Every row comes from one small tree of marks. Brackets hold a mark, then the marks that hang from it, in alphabetical order. Every link used is in the known rows. Which tree was each row made from?
Known rows:
[tomelov [kegiv [zeligiv [zibip delop]]]]: [-1.39  3.08 -0.15 -0.42  2.55 -0.40 -2.02 -0.65  0.89  0.14  0.67  2.54
  2.42 -2.87  0.53 -0.16  1.89 -1.82  0.01  0.24  0.61 -0.05  0.55 -2.13
  0.41 -1.26]
[zibip delop [tomelov kegiv] zeligiv]: [-1.91  2.12 -1.51  2.88  2.62 -0.42 -0.10  1.82  1.83  0.79  0.15  1.74
  3.31 -0.07 -2.50 -1.33  3.25 -0.52 -2.26  0.45  0.95 -0.88 -1.26 -3.43
  0.16 -2.56]
[kegiv zeligiv]: [-0.20  0.97  0.99 -0.78  0.54  0.12 -1.34 -0.57  0.23 -1.04  0.04  1.48
 -0.09 -1.21  0.36 -0.15 -0.48 -0.03  0.52  0.26 -0.16  0.50  1.25  0.21
  0.09  0.16]
[sogefir [kegiv tomelov vagu]]: [ 1.03  0.19 -0.51  1.83 -0.96 -0.92 -1.58  3.00 -0.67 -0.33  0.15 -1.07
 -1.11 -1.02  0.79  2.70 -1.67  2.28  0.19  1.53  0.65  1.20 -0.27 -1.63
  1.34 -0.30]
[sogefir [kegiv tomelov]]: [ 0.92 -0.73  0.00  1.90 -0.46 -0.13 -0.46  2.38 -0.08  0.31 -0.43 -1.35
 -0.01  0.23  0.52  1.90 -1.54 -0.15 -0.24  0.85  0.45  0.84 -0.66 -1.34
  0.71  0.56]
[vagu [kegiv zeligiv]]: [-1.35  0.25  1.16  0.22  0.05  0.11 -2.00 -0.19 -0.49 -1.66  0.03  1.22
 -0.34 -1.19 -0.64 -0.60 -1.99 -0.19  1.72 -0.93 -0.39  1.42  1.21  1.15
 -0.56  1.61]
[delop [kegiv zeligiv]]: [-0.64  1.20  0.69  0.82  0.47  0.33 -1.84 -0.15  0.62 -1.04  0.00  1.14
  1.03 -0.47 -0.11 -0.48 -1.25  0.44  1.25  0.32 -0.90  0.02  0.98  0.32
  0.47  0.71]
[sogefir kegiv]: [ 0.33 -0.73  0.48  0.60 -0.53 -0.12 -0.35  0.75  0.12 -0.13  0.54 -0.86
 -0.49  0.20 -0.23  0.91 -0.46 -0.98 -0.55  0.55 -0.46  0.16 -1.33 -0.04
  0.44  0.69]
[zibip tomelov]: [-0.19  0.77 -0.76  1.54  1.30  0.31 -1.14  1.06  0.25  1.57 -0.59 -0.06
  1.47  0.58 -0.40  0.09 -0.47  0.48 -0.59  0.24  0.12 -0.43 -0.20 -0.70
 -0.21 -0.03]
[kegiv sogefir tomelov vagu [zeligiv zibip]]: [ 1.11  3.57  0.38 -1.38  0.67 -0.88 -4.60  2.55 -1.16 -1.49 -0.36  1.48
  0.63 -3.98  3.54  3.77 -2.35  3.22  1.51  1.34  2.26  1.59  3.79 -2.10
  1.97 -0.50]
[tomelov [kegiv zeligiv]]: [-1.08  0.84  0.58  0.34  1.72  0.33 -0.11 -0.35 -0.25 -0.74  0.27  1.24
  0.52 -1.75  0.51 -0.73 -0.06 -0.83  0.03 -0.64  0.11  0.03  0.68 -0.33
 -0.49 -0.08]
[tomelov kegiv]: [-0.90 -0.15 -0.19  0.99  1.14  0.22  1.17  0.19 -0.36  0.10  0.25 -0.33
  0.72 -0.92  0.05 -0.49  0.60 -0.78 -0.57 -0.76  0.41 -0.66 -0.32 -0.80
 -0.57 -0.26]
[vagu [kegiv sogefir tomelov]]: [-0.21 -0.33  0.52  1.25 -0.54 -0.14 -1.05  2.57 -1.68 -0.95 -0.85 -0.65
 -0.29 -0.24  0.78  2.08 -3.37  1.06  1.00 -0.44  2.44  1.60  1.82 -0.85
 -0.98  1.96]
[zeligiv [zibip [tomelov [kegiv sogefir]]]]: [-0.55  2.21 -0.36  0.56  3.08  0.05 -1.83  1.99 -0.56  1.34 -0.41 -0.14
  3.44 -1.64  1.81  1.56 -0.44 -0.53 -0.98 -0.49  1.65 -1.11  0.77 -2.18
 -0.15  0.20]
[kegiv vagu zeligiv]: [-0.12  1.85  0.38 -0.76  0.03 -0.47 -2.25  0.30 -0.58 -1.70  0.67  1.73
 -0.98 -2.38  0.82  0.57 -0.71  2.49  1.21  0.88  0.12  1.09  1.72 -0.10
  0.90 -0.62]
[delop [kegiv sogefir tomelov vagu zeligiv]]: [ 0.46  2.57  0.51  1.15 -0.16 -0.40 -3.10  2.68 -0.87 -2.10 -0.26  0.95
 -0.09 -2.05  2.20  2.76 -3.57  4.12  1.72  1.58  1.89  1.24  3.19 -1.72
  0.75  0.53]
[delop [kegiv vagu zeligiv]]: [-0.43  2.08  0.29  0.86 -0.10 -0.13 -2.83  0.41 -0.26 -1.94  0.46  1.20
 -0.01 -1.55  0.27  0.35 -1.51  2.76  1.80  0.99 -0.44  0.48  1.47  0.04
  1.23 -0.31]
[zibip [delop kegiv] tomelov]: [-1.04  2.13 -1.39  3.52  1.27  0.20 -1.48  0.86  1.51  1.51 -0.05  0.81
  2.71  1.60 -1.59 -0.28  0.35  0.39 -0.45  1.26  0.32 -0.76 -1.02 -2.06
 -0.11 -0.54]

Which tree is each row?
[-0.50  1.30  0.12 -0.44  0.41 -0.40  0.31  1.64 -1.90 -1.26  0.79 -0.16
 -0.66 -2.37  1.61  1.58 -0.24  1.90 -0.42  0.12  2.48 -0.10  1.17 -1.30
 -0.63 -0.39] : [tomelov [kegiv sogefir vagu]]
[-0.69  2.16  0.93 -1.05  1.07 -0.34 -1.07  1.14 -1.69 -2.16  0.82  1.37
 -0.81 -3.61  2.03  1.43 -1.12  2.12  0.17  0.40  2.22  0.43  2.23 -1.00
 -0.73 -0.22] : [tomelov [kegiv sogefir vagu zeligiv]]
[-1.01  2.44  1.12 -0.01  2.12  0.02 -5.13  1.49 -0.80 -0.36 -0.58  1.36
  2.64 -2.04  1.02  1.71 -3.12  0.10  1.38 -0.62  0.85  1.00  2.38 -0.36
  0.04  1.97] : [vagu [kegiv sogefir [zeligiv [zibip tomelov]]]]
[-1.00  2.38 -0.41  1.42  1.94 -0.92 -1.13  3.68 -0.34 -0.81  0.24  0.72
  1.91 -1.91 -0.30  0.82  0.65  2.85 -1.43  0.60  2.22 -0.53  1.01 -2.71
  0.49 -1.77] : [zibip [tomelov [kegiv sogefir vagu]] zeligiv]
[ 0.34  4.01 -0.93 -0.20  0.73 -1.30 -4.53  1.47  0.41 -0.50  0.07  2.51
  1.11 -3.32  1.58  2.27  0.13  2.22  1.41  1.99  1.53  1.67  2.21 -3.24
  2.22 -2.08] : [kegiv tomelov vagu [zeligiv [zibip delop]]]
[ 0.65  1.42  1.27 -0.47  0.53  0.02 -1.78  1.57 -0.56 -1.14 -0.78  1.26
 -0.14 -1.76  2.28  2.30 -2.65  1.21  0.44  0.84  2.46  1.40  2.77 -1.35
 -0.07  0.82] : [kegiv sogefir tomelov zeligiv]
[-0.54  0.60  1.45  0.56  0.06 -0.07 -2.50  1.94 -1.49 -1.74 -0.76  0.83
 -0.34 -1.65  1.26  1.99 -4.21  1.05  1.68 -0.34  2.12  2.22  2.94 -0.45
 -0.99  2.11] : [vagu [kegiv sogefir tomelov zeligiv]]
[ 0.13  1.69  0.17  0.38 -0.61 -0.47 -1.63  1.74 -1.09 -1.75  0.53 -0.22
 -0.13 -0.93  1.24  1.85 -1.81  3.19  0.94  1.07  1.41 -0.04  1.23 -0.60
  0.36  0.15] : [delop [kegiv sogefir vagu]]
[ 0.05  1.18  0.29  2.38  0.51  0.38 -2.12  1.46  0.60 -0.57 -0.93  0.63
  1.23 -0.45  0.66  0.71 -2.51  1.21  1.57  0.52 -0.06  0.54  1.73 -1.03
  0.82  0.39] : [delop [kegiv tomelov zeligiv]]
[ 0.26  1.10  0.99 -0.49 -0.58 -0.60 -2.52  0.95 -0.32 -1.95  1.11  0.80
 -1.43 -2.24  0.47  1.30 -1.26  1.45  0.65  1.46 -0.58  1.11  0.27  0.16
  1.06 -0.03] : [sogefir [kegiv vagu zeligiv]]
[-0.88  2.34 -1.11  1.95  1.45 -0.78 -1.35  1.67  2.37  0.60  0.14  2.19
  2.55  0.54 -2.62 -0.79  2.73  0.41 -1.63  1.35  0.74 -0.13 -0.66 -2.47
  1.03 -2.27] : [zibip delop tomelov zeligiv]
[ 0.19  2.97 -0.08  0.32  1.51 -0.75 -5.55  2.00  0.03  0.03  0.36  1.07
  1.91 -2.66  0.93  2.13 -1.23  1.40  0.68  1.53 -0.76  0.44  0.49 -1.26
  2.52 -0.20] : [sogefir [kegiv vagu [zeligiv [zibip tomelov]]]]
[-1.13  1.57 -0.04  1.78  2.46 -0.31 -0.27  2.91  0.34 -0.20 -0.34  0.73
  2.80 -0.88 -0.48  0.22  0.77  0.31 -2.10 -0.11  1.80 -0.81  0.41 -2.24
 -0.16 -0.87] : [zibip [tomelov [kegiv sogefir]] zeligiv]
[ 1.14  2.18  0.18  0.16  0.13 -1.07 -4.73  2.63 -0.33 -1.00  0.05  0.63
  0.29 -3.42  2.06  3.23 -1.97  1.68  1.41  1.62 -0.01  1.53  1.37 -1.90
  2.85 -0.49] : [sogefir [kegiv tomelov vagu [zeligiv zibip]]]
[-1.19  2.97  0.22  0.56  2.50  0.06 -2.11  1.97 -1.46 -0.96  0.15  1.31
  0.84 -2.93  1.67  1.43 -1.55  2.52 -0.36  0.49  2.32  0.15  2.12 -1.69
 -0.65 -0.17] : [zibip [tomelov [kegiv sogefir vagu zeligiv]]]
[ 0.91  1.05  0.25  0.95 -0.66 -0.66 -3.08  2.60 -0.59 -1.27  0.19  0.32
 -1.09 -2.15  1.21  2.55 -2.30  2.34  0.84  1.78  0.44  1.75  1.05 -1.45
  1.49  0.10] : [sogefir [kegiv tomelov vagu zeligiv]]
[-0.56  3.17 -0.84  0.22  2.51 -0.54 -2.57  2.57 -1.45  0.68 -0.06  0.05
  2.70 -2.78  2.10  2.33 -0.50  1.74 -0.32  0.22  1.99 -0.81  1.33 -2.48
  0.59 -0.66] : [zeligiv [zibip [tomelov [kegiv sogefir vagu]]]]
[ 1.00  1.42 -0.11  0.02 -0.79 -0.77 -1.32  2.91 -1.64 -1.01 -0.22 -0.11
 -1.02 -1.62  2.29  3.20 -2.18  3.69  0.49  1.24  3.00  1.22  2.17 -2.09
  0.45 -0.28] : [kegiv sogefir tomelov vagu]
[-1.31  2.11  0.26  1.01  2.01  0.03 -5.07  0.78 -0.22  0.25 -0.74  1.24
  3.15 -1.53 -0.35  0.23 -2.13 -0.29  1.78 -0.97 -0.88  0.75  1.57 -0.02
  0.71  1.45] : [vagu [kegiv [zeligiv [zibip tomelov]]]]
[-0.71  3.86 -0.79  0.27  2.64 -0.32 -4.20  0.03  1.63  1.26 -0.11  2.81
  3.19 -1.30  0.09  0.58  1.00 -0.51  0.03  1.12  0.32  0.30  0.71 -2.21
  1.08 -1.04] : [kegiv [zeligiv [zibip delop tomelov]]]
[-0.11  2.95 -0.23 -0.27  0.77 -0.62 -2.51  0.59  0.72 -0.15  0.56  0.94
  2.41 -0.67  1.01  1.71  0.39 -0.19  0.37  1.22  1.61 -0.47  0.53 -1.95
  0.66 -0.17] : [zeligiv [zibip [delop [kegiv sogefir]]]]
[-1.27  4.04 -1.05  2.39  1.25 -0.16 -3.87  1.09  0.89 -0.26  0.29  2.41
  1.71 -0.82 -0.78  0.27 -0.32  2.89  0.77  2.12  0.46  0.22  0.69 -2.04
  0.78 -1.31] : [zibip [delop [kegiv vagu zeligiv]] tomelov]
[-1.06  1.73  0.16  0.01  1.23 -0.23 -0.95  0.46 -0.89 -1.53  0.66  1.25
 -0.37 -3.29  0.82  0.01 -0.23  1.57  0.60  0.12  0.52  0.39  1.31 -0.84
  0.18 -0.76] : [tomelov [kegiv vagu zeligiv]]
[-1.81  3.57 -1.24  2.10  2.43 -0.26 -2.03  0.83  0.16  0.10  0.72  2.48
  1.19 -2.29 -0.21 -0.22  1.09  1.57 -0.49  1.19  1.56  0.19  0.48 -2.74
 -0.14 -1.74] : [zibip delop [tomelov [kegiv vagu zeligiv]]]
[-0.88  1.24  1.48 -0.86  1.63  0.27 -0.25  0.33 -0.83 -1.64  0.33  1.29
  0.27 -2.58  1.72  0.59 -0.91 -0.42 -0.34 -0.32  1.88  0.12  1.58 -0.66
 -1.28  0.78] : [tomelov [kegiv sogefir zeligiv]]
[-0.96  1.72  0.39 -0.85  2.55 -0.05 -2.10 -0.29  0.03 -0.29  0.00  1.27
  2.18 -3.06  1.35 -0.10  0.38 -1.45  0.57 -0.81 -0.30 -0.23  1.18 -0.83
  0.65 -0.30] : [tomelov [kegiv [zeligiv zibip]]]
[-0.59  3.09 -0.10  1.55  2.55  0.39 -4.80  0.76  1.03  0.71 -0.85  1.32
  4.21 -0.90  0.32  0.49 -1.43  0.34  1.36  0.23 -1.21 -0.56  1.25 -0.85
  1.82  0.23] : [delop [kegiv [zeligiv [zibip tomelov]]]]
[ 0.39  1.91 -0.09  0.46  0.03 -0.44 -2.61  1.82 -0.75 -1.13 -0.27  1.29
 -0.76 -2.31  1.47  1.69 -1.82  3.31  1.33  1.24  0.96  1.63  2.54 -1.51
  1.18 -0.85] : [kegiv tomelov vagu zeligiv]
[ 0.60  2.16  0.12 -0.21  1.35 -0.28 -3.57  1.05  0.32  0.04 -1.02  1.36
  1.85 -2.33  1.85  1.61 -1.35  0.26  1.51  0.36  0.12  1.06  2.30 -1.57
  1.88 -0.33] : [kegiv tomelov [zeligiv zibip]]
[-0.29  2.27 -0.39  2.63  0.56  0.03 -2.07  1.03  1.34 -0.40 -0.42  1.89
  1.20 -0.23 -0.19  0.51 -0.82  0.77  1.08  1.59  0.89  1.00  1.02 -2.32
  0.48 -0.53] : [zibip [delop [kegiv tomelov zeligiv]]]
[-0.62  2.45  1.21 -1.74  2.34 -0.01 -2.08  0.36 -0.57 -0.98  0.16  1.36
  1.84 -3.56  2.47  1.45 -0.57 -0.97  0.34 -0.49  1.39  0.02  2.10 -1.01
  0.17  0.42] : [tomelov [kegiv sogefir [zeligiv zibip]]]
[-0.93  2.32 -0.19  1.01  1.00 -0.60 -4.30  1.13  0.38 -0.21 -0.45  2.16
  1.91 -1.98  0.17  1.13 -1.14 -0.46  1.94  0.09  0.98  2.26  1.84 -1.99
  0.79  0.21] : [vagu [kegiv tomelov [zeligiv [zibip delop]]]]
[-0.78  1.79  1.90 -1.66  0.71 -0.37 -4.11  0.41 -0.97 -1.88  0.10  1.44
  1.10 -2.67  1.44  1.63 -2.60 -0.36  1.99 -0.71  0.85  1.36  2.67  0.42
  0.08  2.10] : [vagu [kegiv sogefir [zeligiv zibip]]]
[-0.04  3.55  0.96 -2.65  1.26 -0.58 -3.46 -0.30  0.67 -0.91  0.87  2.95
  1.24 -2.75  1.79  1.82  0.55 -0.53  0.28  1.37  1.92  0.82  1.94 -1.65
  0.38 -0.51] : [kegiv sogefir [zeligiv [zibip delop]]]
[ 0.13  2.45 -1.40  2.38  0.73 -0.56 -2.69  1.46  1.49  1.00 -0.54  0.47
  3.18 -0.18  0.34  1.44  0.09  0.18  0.91  1.16  0.77  0.14  0.40 -3.24
  1.74 -1.15] : [zeligiv [zibip [delop [kegiv tomelov]]]]
[ 0.30  2.39  0.02  1.52  1.27 -0.03 -4.06  1.51  0.64 -0.23 -1.09  0.97
  2.92 -1.38  1.53  1.36 -2.20  0.45  2.08  0.38 -0.47  0.49  2.20 -1.72
  2.09  0.28] : [delop [kegiv tomelov [zeligiv zibip]]]
[-0.31  2.65 -1.60  3.32 -0.46 -1.42 -1.80  3.41  1.61 -1.24  0.26  1.46
  1.49 -0.49 -1.64  0.70  1.11  3.49  0.37  2.30  1.21  0.86  0.47 -3.59
  2.26 -2.91] : [zibip [delop [kegiv tomelov vagu]] zeligiv]
[ 0.48  2.30 -0.07  0.51  0.90 -0.74 -3.68  1.58  1.27  0.00  0.16  1.66
  1.54 -1.91  0.88  2.37 -0.25 -1.14  0.35  1.79  0.55  1.57  0.14 -2.84
  1.81 -0.55] : [sogefir [kegiv tomelov [zeligiv [zibip delop]]]]
